Each row comes from the steps of one path. Every step used is in the known rows, and no mark comes twice. Write the path behind each row, first mark first.
Known rows
kegofod-vosuk: [ 3.513 -0.290 -1.835  1.330 -1.439  0.791 -1.484  3.133 -0.274  0.262
  3.815 -1.355 -0.530 -0.935 -1.877 -0.900]
bapir-lokup: [ 1.896 -0.019  0.356  0.789  2.819  1.684  1.427 -2.660 -1.903 -0.993
  0.463  0.126  3.967 -0.052  0.656  0.820]
bapir-kegofod: [ 0.097  2.258 -0.184 -1.069  0.315  0.222 -0.891 -3.818  0.867 -1.996
  0.374 -0.043 -0.119  0.723  0.552 -1.829]
vovip-nulag-bapir: [ 3.505 -2.777 -0.112  0.696 -1.680 -0.063 -3.154 -0.722 -2.311  3.023
 -0.470 -1.915  0.938  4.426 -1.614 -1.074]
kegofod-vovip-lokup: [-2.683 -1.561 -0.371 -1.672 -0.825 -1.464 -0.888  3.132  2.512 -0.928
  0.244  1.142  1.771 -1.803 -1.360 -2.704]
vosuk-kegofod-vovip: [ 1.553 -1.524 -3.209 -0.680 -0.170 -2.221 -2.267 -1.533  4.057  0.892
  0.600 -0.987  1.985 -0.552 -0.486 -2.523]
bapir-kegofod-vovip-lokup: [-1.774  1.165 -0.476 -2.288 -0.346 -0.790 -1.543 -1.612  2.615 -2.620
  0.460  0.776  1.123 -0.563 -0.374 -3.675]
bapir-kegofod-vosuk-vovip-nulag: [ 3.449 -0.377 -0.787 -0.223 -1.113  2.273 -2.165 -2.814  0.828 -1.651
  2.545 -1.348 -0.170  0.531 -0.280 -3.227]
vovip-bapir-kegofod: [ 0.479 -0.124  0.966 -1.531 -1.775 -0.406 -2.961 -2.547 -1.625 -0.433
 -1.383 -0.813  0.521  1.123  1.898 -1.790]
vovip-bapir-lokup: [ 1.791 -1.664  1.350 -0.256 -0.005  0.582 -1.303 -1.827 -3.567  0.218
 -1.313 -0.704  3.412  0.558  1.989  0.047]
vosuk-kegofod-vovip-lokup: [-0.307 -1.640 -3.357 -1.066 -0.078 -2.445 -1.659 -0.074  3.606  0.457
  0.646 -1.170  2.522 -1.576  0.243 -3.614]
nulag-vovip-lokup: [-0.765 -3.491 -1.869  0.178  2.663  1.859  3.468  2.163 -2.041  0.059
  0.244  2.700  1.196 -2.462 -0.896 -0.690]
vovip-kegofod-vosuk: [ 1.732  0.306 -1.499 -0.757 -0.287  0.120  0.860  4.197 -1.128 -1.190
  2.885 -1.499 -1.208 -0.857  0.664 -1.797]
nulag-vovip-bapir-kegofod: [ 2.348 -3.325 -1.061 -0.305  1.284  1.846  0.569 -1.809 -2.537  0.398
 -0.914  2.390  0.836 -0.270 -0.612 -0.382]
nulag-bapir-kegofod: [ 2.845  1.158 -0.655  1.071 -0.263 -0.510 -0.635 -1.848 -0.054  1.589
 -0.408 -0.927  0.897  3.497 -0.401 -1.042]
vosuk-kegofod-vovip-nulag-bapir-lokup: [ 3.966 -2.890 -3.143 -0.121  0.012 -1.634 -3.333 -2.897  2.280  2.070
  0.581 -1.860  3.794  1.570 -1.066 -2.784]
vovip-kegofod-vosuk-bapir-lokup: [ 3.114  0.079 -1.306  1.134  0.088 -0.525  0.505  3.481 -1.433 -0.388
  1.755 -1.822  0.451 -0.498  1.781 -0.619]
kegofod-vosuk-bapir-lokup: [ 5.520 -0.586 -1.487  3.920 -0.875 -0.058 -1.978  2.090 -0.632  1.354
  2.238 -1.739  1.828 -0.432 -0.279  0.826]

Which path is each row?
[ 1.606  0.505 -0.037  1.983 -1.424 -2.758 -3.226 -1.667  2.873  0.840
 -2.299 -0.105  1.035  1.076  1.019 -0.005]
vosuk-bapir-kegofod-vovip
[ 2.522  2.023 -1.534 -0.134 -0.736  0.761 -1.906 -1.623  0.703 -1.787
  3.006 -0.923 -0.495  0.070 -0.723 -2.382]
bapir-kegofod-vosuk
[ 2.695  0.497 -0.786  0.548 -0.759 -1.051 -1.497 -1.372  1.539  1.505
 -0.364 -0.249  1.421  3.324 -1.596 -1.605]
nulag-bapir-kegofod-vovip
[ 0.152 -2.748  1.117 -0.877  0.630  2.463  3.070 -0.068  0.968 -1.361
 -0.833 -0.350 -0.015 -0.847  3.052 -1.547]
vosuk-vovip-kegofod
[ 5.765 -3.848 -1.028  1.829 -2.176  2.695 -1.814  1.669 -0.230  1.431
  2.851 -2.110  0.348  0.752 -1.466 -1.935]
kegofod-vosuk-vovip-nulag-bapir
[ 2.198 -4.502 -0.945  0.211  1.168  1.742  0.998  0.160 -2.956  1.376
 -1.025  2.436  0.896 -0.596 -0.843  0.507]
nulag-vovip-bapir
[ 2.381 -2.388 -2.633 -0.761 -0.156 -1.915 -2.889 -2.464  2.289  1.064
 -0.006 -1.351  3.644 -0.286  0.494 -2.523]
vosuk-kegofod-vovip-bapir-lokup
[ 3.130 -3.102 -2.729  0.239  2.304  2.202  3.231  2.929 -2.167 -0.122
  2.126  1.868 -0.359 -1.673 -1.451 -0.372]
nulag-vovip-kegofod-vosuk
[ 6.337 -3.897 -0.860  2.097 -1.200  3.258 -1.324  0.767 -0.861  1.083
  3.057 -2.117  1.711  0.757 -1.253 -1.679]
kegofod-vosuk-vovip-nulag-bapir-lokup
[ 2.916  0.441 -0.868 -0.065 -0.667  2.104 -1.034 -2.338  1.507 -2.005
  2.480 -0.895 -0.191 -0.243  0.102 -2.803]
bapir-kegofod-vosuk-vovip
[ 0.341 -2.523  0.497 -1.709 -2.407 -1.520 -3.460  1.108  1.572  0.376
 -0.962  0.850  1.428  0.049 -1.266 -1.581]
kegofod-vovip-bapir
[ 4.477  0.984 -1.532  1.742 -1.031 -0.155 -1.336 -0.344 -0.143  1.684
  1.405 -1.571  0.589  3.064 -1.369 -1.492]
nulag-bapir-kegofod-vosuk
[ 1.081 -3.216  1.922 -0.766 -1.122  2.456 -0.296 -3.273  0.490 -0.723
 -2.027 -0.531  0.910  0.117  2.994 -1.997]
vosuk-vovip-bapir-kegofod
[ 1.585  1.163  0.126  2.509 -0.886 -2.220 -2.373 -2.133  1.322  0.986
 -2.378 -0.794  0.443  1.300  2.159  0.563]
vosuk-bapir-kegofod
[ 2.244 -0.218  0.008 -0.908 -2.503 -0.050 -3.675 -1.018 -1.805 -0.326
  0.471 -1.446  0.235  0.633  1.013 -2.212]
vovip-bapir-kegofod-vosuk
[ 1.438 -2.937 -1.812 -0.475  3.040  1.830  4.015  1.405 -2.062 -0.239
  0.311  2.508 -0.124 -1.220 -0.517 -0.001]
nulag-vovip-kegofod
[ 3.109 -3.324 -0.190 -0.434 -1.224 -0.561 -3.476 -0.488  0.897  1.487
  0.004  0.130  3.084  2.704 -3.191 -1.669]
kegofod-vovip-nulag-bapir-lokup
[ 1.215 -2.538  0.634 -1.359 -0.999 -0.685 -2.722 -0.254  0.643 -0.113
 -0.794  0.870  3.429  0.024 -0.965 -1.136]
kegofod-vovip-bapir-lokup
[ 3.674 -3.210 -2.696  1.305  1.957  1.367  2.643  3.051 -1.919  0.655
  1.243  1.613 -0.149 -1.383 -0.810  0.228]
nulag-vovip-kegofod-vosuk-bapir
